Each row comes from the steps of one walk. Every step used is in the known rows, and no mark comes twice. Write the walk behind each row, first mark first.
Known rows:
babasaf/pero: [ 12.7 -43.0 -16.1 -14.7  -6.7   7.3 -34.5 -25.8  23.4 -36.9  -1.9  40.6
  34.2 -10.6   2.5   2.6   1.1  -0.4 -14.4  21.1  23.5  17.5  21.2   8.4
 -10.8]
sukilog/babasaf/pero: [ -0.2 -49.9 -24.7 -20.4  -8.3  10.6 -24.2 -35.7  11.1 -34.2  -9.3  42.4
  28.3 -12.6  12.2 -16.0  -4.7   5.2  -9.8  31.1  25.8  -5.2   7.1  11.8
  -5.5]
pero/zozav/sukilog/babasaf: [ -0.6 -56.6 -17.1 -33.6  11.4  13.5 -26.6 -24.9  -3.8 -26.2 -12.4  47.4
  29.7  -5.1   3.5  -8.5   6.4  23.0 -10.1  34.6  15.6 -39.2   6.2  14.9
  -7.3]
pero/zupet/sukilog/didor: [  3.3 -42.0  -9.4 -18.0  -8.6  21.2 -21.8 -15.4  31.8 -19.6   0.5  45.2
  30.6 -10.7  -5.5  18.1   6.3   6.6   0.8  21.9  37.5  21.6   6.0  44.7
 -22.1]
zupet/sukilog/didor/feba/karo: [ -6.3 -32.9  -8.8  -9.9  -3.6  12.8 -11.5 -31.9  58.4 -38.3   6.8  34.3
  42.4   3.2 -14.8   9.0  -3.0  27.1 -31.9   7.2  11.9   5.3 -23.9  29.0
 -34.0]
feba/zozav/pero/zupet: [  2.6 -46.5 -23.6 -15.4 -10.1  48.8 -15.2 -25.5  -4.2 -21.1  -1.7  30.0
  55.0 -15.8  10.1   3.8  17.1 -14.0  -6.6  14.0  28.0 -14.1  31.8  33.4
   0.4]
babasaf/pero/ligok/sukilog: [ 32.7 -72.4  -8.6 -10.1 -23.8  20.8 -34.4 -25.6  33.9 -36.5   7.0  34.1
  38.7  -9.8 -37.8   3.0   6.6  19.6 -38.7  24.7  35.6   1.2   9.2  -1.8
 -11.1]
zupet/sukilog/didor: [ -1.4 -31.1 -12.3 -11.1  -7.2  -6.9 -31.4 -18.5  41.5 -31.6   4.5  53.0
  26.5  -3.3 -13.1  14.5   4.6   5.8 -12.6  19.9  29.1  14.3   4.7  25.0
 -26.7]
dobesi/sukilog/babasaf/pero/zozav/feba: [ 16.1 -65.6 -29.8 -45.5  13.2  26.2 -25.2 -47.0  37.0 -45.0   1.8  28.9
  49.5  -8.2   2.9  -1.6  -3.3   9.0 -12.2  56.2  36.9 -18.2  -2.1   7.0
   4.0]
ligok/sukilog: [  9.5 -51.7  -0.6  -1.1   0.2   9.3 -38.5 -18.1  19.8 -39.5  -3.1  42.1
  38.3  -6.6 -18.4  14.2  10.4   9.7 -18.1  12.4  22.7   1.5  27.2   5.3
 -30.6]
babasaf/sukilog/dobesi: [ -3.6 -53.9  13.4   7.3  16.6  -1.8 -37.7 -31.5   6.2 -36.6  -7.2  56.1
  45.7 -16.8 -12.6  17.5   3.5   7.1 -37.8  11.0  24.9  -0.3  38.4  14.6
 -18.0]
didor/sukilog/babasaf/pero: [ -9.0 -60.0 -12.6 -13.9  -0.5  14.3 -28.5 -36.2  20.9 -29.4   1.4  46.9
  32.6  -6.1  -4.3 -13.0  -7.7  13.0  -8.1  29.3  30.8 -14.0  16.9   9.3
  -8.0]
feba/zozav: [ -3.8 -34.5 -20.0  -7.6   1.4   5.5 -20.4 -26.7  -6.4 -28.9 -13.6  39.6
  39.7 -18.4  12.7   0.6   6.2  -4.8 -10.5  -3.0  31.6 -17.9  30.1  18.9
 -22.6]
babasaf/sukilog/didor/feba/zozav: [ -6.3 -43.4 -19.5   0.8  -8.6   6.7 -11.0 -33.3  54.4 -24.4   4.5  44.5
  48.4 -33.7   1.0   3.9  -4.4  -2.4 -26.2   8.9  25.9 -24.2   5.4  26.0
 -18.5]
zozav/sukilog: [ 12.9 -36.9  -2.2 -17.9  13.5   8.5 -41.6 -19.2  22.2 -39.8  -1.0  48.5
  29.5   2.5 -11.7  17.5   7.6   8.8 -17.9  20.5  12.0   4.5  19.1   1.6
 -15.1]
zozav/sukilog/babasaf: [  0.6 -43.4 -10.9 -24.3  11.1   8.3 -29.8 -30.5   9.1 -38.4  -6.8  50.9
  24.2  -0.1  -3.0  -1.2   2.4  15.4 -14.4  32.6  12.5 -17.9   5.3   5.0
  -8.2]
zozav/feba/karo: [  3.6 -24.5 -12.8 -18.9  20.2  22.4 -16.3 -29.7  27.6 -51.8  -9.1  25.8
  41.0   4.8  10.4  11.1   2.9  20.3 -41.0  11.6  14.8   5.5  -8.1   8.2
 -34.2]
dobesi/sukilog/didor/feba/zozav: [  0.1 -44.4 -21.7 -12.1   0.6   8.0 -11.5 -39.7  53.3 -30.3   5.2  34.2
  49.1 -29.5   3.9   3.7  -6.4  -5.1 -13.4  10.8  26.3 -11.0   7.2  20.3
  -5.4]
zozav/sukilog/didor: [  6.9 -33.6  -9.5 -18.5   4.7  -5.0 -36.0 -13.6  42.9 -32.5  -1.1  59.0
  24.7  -9.9  -3.6  11.9   5.3  10.1 -13.8  28.3  12.5   8.8   5.5  14.4
 -11.9]
dobesi/sukilog: [ 16.0 -42.6  -2.1 -14.1  18.9   9.2 -36.5 -21.2  17.7 -43.1  -3.5  37.0
  32.0 -12.4 -15.2  15.6 -10.5   3.5 -17.5  20.0  26.6  15.1  21.8  -0.8
 -16.0]
ligok/sukilog/babasaf/pero: [  5.0 -68.4 -12.0 -10.9 -13.3  16.4 -34.7 -36.8  22.4 -42.0  -1.1  43.5
  41.6  -7.3 -16.7  -6.4   2.1  14.7  -8.9  35.0  26.9  -9.5  17.3  10.1
 -14.3]
dobesi/sukilog/babasaf/pero/zupet: [ 16.5 -69.9 -10.7 -29.8   5.3  42.1 -20.6 -37.3  11.9 -32.0  -4.4  32.0
  39.3 -22.9  -6.2  -1.3 -18.2   9.0   5.6  45.1  41.4  10.5  13.2  23.1
   7.3]
zupet/sukilog/babasaf: [ -6.8 -40.9 -13.8 -16.3  -0.9   6.4 -24.8 -34.7   8.2 -37.8  -3.6  45.6
  26.8   6.5 -12.2   1.0   3.4  11.3 -11.2  22.9  30.0 -13.0   3.6  16.0
 -24.0]
didor/feba/zozav/pero/zupet: [  2.7 -49.4 -28.6 -16.9 -14.3  59.3  -5.9 -37.7  22.5 -21.0  10.5  17.9
  64.4 -13.9  17.4   4.4  23.4 -20.0 -17.2   7.9  16.4 -19.3  17.6  31.8
  10.8]

Write each row's walk:
[  0.4 -65.7 -25.5 -10.0 -28.9  51.3  -8.2 -32.4  57.2 -20.5  17.7  29.6
  70.6 -22.0  -3.3   7.8  24.9  -9.8 -11.0  18.0  18.9 -20.7  13.3  41.7
   3.4]
ligok/sukilog/didor/feba/zozav/pero/zupet
[ 11.4 -67.5 -11.6 -13.8 -15.9  18.8 -16.3 -30.4   6.6 -30.2  -7.4  32.2
  23.2 -13.2 -19.8 -12.4   5.4  26.6 -39.5  21.9  32.4 -30.0  -8.1   1.4
 -14.8]
pero/ligok/sukilog/babasaf
[ -0.5 -50.8 -16.6 -19.9 -12.3   9.8 -30.9 -42.7  23.7 -41.1   6.2  47.6
  36.5   7.7 -20.1  -0.3  -1.2  10.2  -6.2  34.2  33.5  -2.7   6.2  17.2
 -12.5]
zupet/sukilog/babasaf/pero
[  7.0 -69.0 -14.9 -20.6 -15.5  21.1 -17.4 -36.6  19.2 -22.9   3.1  37.8
  22.6 -10.2 -14.5 -23.1  -8.3  24.8 -32.6  28.9  39.3 -24.5  -4.8   0.9
   1.0]
didor/sukilog/babasaf/pero/ligok
[  9.2 -41.9 -13.6 -17.3   4.1   6.6 -20.8 -29.6  68.4 -35.6   7.9  34.3
  33.9 -23.4   0.1   9.1  -6.6   0.6 -21.9  22.6  16.8  14.8  -7.2  10.5
  -3.6]
dobesi/sukilog/didor/feba
[  3.5 -60.1 -20.7 -26.0 -11.2  38.2 -14.0 -32.5   1.8 -21.6 -11.2  32.5
  32.8 -19.6  20.2 -11.3  -1.5   7.0   2.5  33.0  34.2   2.3   9.5  31.9
   0.7]
sukilog/babasaf/pero/zupet
[  3.3 -56.5 -39.4 -41.0  -1.8  22.1 -16.9 -42.4  27.1 -36.3  -6.6  30.8
  42.3  -6.4  27.3 -12.7  12.5   6.2 -14.7  44.9  29.9 -25.7  -6.7  16.1
  -1.7]
sukilog/babasaf/pero/zozav/feba
[ 17.3 -56.1  -5.8 -19.1 -11.4  37.5 -32.1 -27.3  25.4 -32.0  10.2  38.0
  46.1   2.3 -21.4  21.5   4.3   4.3   0.6  28.3  40.5  27.6  22.4  33.1
 -13.2]
babasaf/pero/zupet/sukilog
[ -3.2 -35.1 -17.9 -13.7   0.5  -4.0 -26.8 -23.7  28.5 -28.0  -4.7  59.5
  40.2 -16.6  -0.7   6.0   4.4   4.5  -5.0  16.5  22.8 -16.1  18.7  23.7
 -13.7]
feba/zozav/sukilog/didor
[-11.0 -35.2 -24.8  -8.3 -18.0   3.8 -11.1 -41.7  55.3 -27.1  12.6  42.2
  50.2  -7.5  -2.3   9.7  10.8  -4.9 -13.1   3.4  27.8 -17.3   2.6  33.4
 -18.8]
zupet/sukilog/didor/feba/zozav
[ 23.3 -60.8 -18.6 -33.2 -15.3  19.8 -26.0 -38.4  23.7 -35.6   3.9  43.2
  23.6  -3.0 -21.9 -11.9  -2.3  25.3 -33.9  44.9  24.7 -18.5 -14.0  -3.0
  11.4]
zozav/sukilog/babasaf/pero/ligok
[  3.1 -40.3  -7.3  -2.7   2.2  -5.0 -30.3 -11.5  42.7 -30.2  -2.8  56.8
  23.6 -29.6  -9.8   8.2 -12.0   8.3 -24.0  25.5  26.4   7.8   9.4  17.8
 -26.3]
babasaf/sukilog/didor
[ 13.4 -65.2 -28.9 -29.5 -24.2  29.1  -6.5 -60.0  36.3 -31.8  11.8  31.4
  48.4  -9.6 -12.6 -17.7   4.5  15.6 -34.2  27.9  24.1 -49.2 -15.0   6.8
  18.5]
didor/feba/zozav/sukilog/babasaf/pero/ligok
[-16.9 -55.3  12.5   5.2  15.8  -1.0 -36.6 -32.5   3.2 -27.0  -5.8  53.1
  45.1  -4.1   0.2  11.1  13.7   7.9 -27.6  -0.7  23.9  -4.3  43.8  15.1
 -13.2]
didor/sukilog/dobesi
[ -3.4 -50.2  -4.0   1.3  -4.7  16.2 -12.8 -26.7  58.2 -39.2  -0.4  30.4
  47.3 -13.3 -12.6   3.1   0.4  31.9 -35.7   6.0   5.4  -2.5 -12.4  21.9
 -33.9]
ligok/sukilog/didor/feba/karo
[ 18.5 -81.8   5.8  -1.6 -20.2   9.9 -36.6 -42.2  19.5 -35.4   2.8  43.0
  54.1 -10.3 -33.9   6.6  18.4  20.2 -46.4  17.8  32.3  -1.5  25.2   6.1
   0.5]
babasaf/pero/ligok/sukilog/dobesi
[  4.4 -77.1  -9.4   1.9 -28.5  32.2 -17.7 -59.8  30.1 -32.9  17.1  28.6
  79.3  -4.6 -26.7   4.7  38.8   0.2 -61.5   2.2  15.8 -46.5  20.2  11.1
  15.7]
didor/feba/zozav/pero/ligok/sukilog/dobesi
[ -1.9 -56.0 -26.5 -23.8 -10.0  23.1 -17.5 -58.2  38.2 -37.8   9.8  42.4
  57.9  -3.9  -0.4  -8.8   4.6   4.5 -10.0  27.8  15.9 -38.8   5.3  13.5
   9.7]
didor/feba/zozav/sukilog/babasaf/pero
[ -1.5 -48.4  12.0  -8.0  18.6  -3.5 -44.3 -34.8   6.4 -39.5  -5.6  58.8
  46.8   2.4  -9.3  21.0  19.3   8.4 -28.1  14.7   8.9   2.8  36.0  11.2
  -5.5]
zozav/sukilog/dobesi
[ -8.0 -53.5 -24.9 -22.4 -14.8  50.8 -11.1 -42.2  -3.3 -24.9   7.1  38.0
  55.8   2.1 -12.5   1.8  13.7  -4.6   0.8  27.4  36.8 -33.9  19.3  42.4
  -1.2]
feba/zozav/pero/zupet/sukilog/babasaf
[-10.3 -33.9 -31.6  -8.6 -13.8   3.4  -4.5 -34.6  43.0 -20.3  -3.6  36.2
  43.7 -28.2  29.5  -6.8   8.9  -7.4 -15.9  -0.9  20.3 -19.3   2.7  29.6
 -11.7]
sukilog/didor/feba/zozav
[ 18.6 -61.2 -13.9 -29.9   3.6  15.1 -44.1 -21.3  22.2 -33.0   3.0  46.8
  46.5  -0.3 -15.6   6.5   8.5  15.8  -8.6  37.4  19.2  -8.5  21.1  11.9
  -1.8]
babasaf/pero/zozav/sukilog
[  6.7 -71.2   0.2 -21.1   8.5   5.5 -46.5 -37.1   9.0 -32.0  -1.2  56.1
  61.0  -1.2  -9.3   9.8  20.9  14.0 -16.4  30.7  16.2 -11.0  39.8  21.2
   8.8]
babasaf/pero/zozav/sukilog/dobesi
[ 15.4 -59.8 -20.1 -26.4 -25.1  17.3 -21.5 -42.4  22.4 -33.8   8.5  38.6
  25.6   3.8 -31.1  -8.7  -2.5  20.5 -31.2  35.7  41.7 -13.7 -14.8   8.6
  -3.2]
zupet/sukilog/babasaf/pero/ligok
[ -0.6 -31.1 -24.2 -14.1  -9.5   2.9 -12.6 -25.5  57.0 -25.5   0.0  36.4
  29.1 -20.9  26.0  -1.1   9.0  -2.1 -24.5  11.1  10.3   7.1 -11.5  19.0
 -10.0]
sukilog/didor/feba
[  6.1 -36.2 -13.9 -20.3  -1.5   6.0 -26.1 -26.4  69.6 -32.4   9.8  46.8
  34.0  -7.1   2.3  11.1  10.0   4.8 -24.8  22.9   1.8   3.7  -9.9  12.4
  -2.7]
zozav/sukilog/didor/feba
[ -5.2 -45.8 -20.6 -14.0 -19.1  31.6  -1.4 -36.6  45.1 -15.3   8.2  36.0
  54.4 -17.0   5.2  12.8  12.9  -3.3  -1.9   5.0  37.3  -8.6   3.5  54.7
 -13.9]
pero/zupet/sukilog/didor/feba/zozav
[ 14.0 -44.8 -31.8 -16.7 -21.0  26.6 -15.3 -30.5   4.3 -25.7   4.1  29.3
  40.9 -11.5  -9.8  -7.9  14.5  -3.1 -42.3   9.5  26.8 -31.9   9.1   5.4
   4.6]
feba/zozav/pero/ligok
[ 15.4 -72.6 -27.8  -9.2 -43.9  19.3 -10.0 -43.3  69.9 -24.1  15.1  31.4
  56.6 -25.7 -17.9  -8.4  11.1  11.2 -34.9  15.4  33.9 -24.9  -7.1  18.3
  -0.6]
babasaf/pero/ligok/sukilog/didor/feba/zozav
[ -1.9 -35.2 -27.7 -11.0  -7.5  19.9 -26.1 -30.8   5.6 -33.0   1.1  38.3
  50.6  -7.2   1.8   0.2  14.1 -16.0 -17.7  11.8  19.3 -21.7  31.2  13.4
  -4.6]
feba/zozav/pero
[ -3.5 -70.9  -8.4 -19.9  -3.5  43.5 -18.1 -31.6  12.1 -16.8  -1.4  39.3
  36.5 -14.4   4.3  -8.7  -6.9  13.8   4.1  30.4  40.6  -5.8  19.2  29.9
  -1.5]
didor/sukilog/babasaf/pero/zupet
[ 13.5 -59.2 -15.9 -11.1 -28.1  39.1  -7.7 -29.5  69.5 -36.3  18.1  20.5
  49.0  -5.4 -35.3  -6.3   9.9  33.2 -68.4  19.2   1.9 -15.7 -35.9  10.3
  -7.4]
zozav/pero/ligok/sukilog/didor/feba/karo
[  5.4 -49.3 -21.4 -29.0  -0.6  10.3 -21.2 -21.6  56.5 -21.5   4.7  41.6
  40.8 -12.3   9.2   3.1  15.7  12.1 -18.3  26.2   3.3 -18.8  -9.8  22.3
  -0.9]
pero/zozav/sukilog/didor/feba
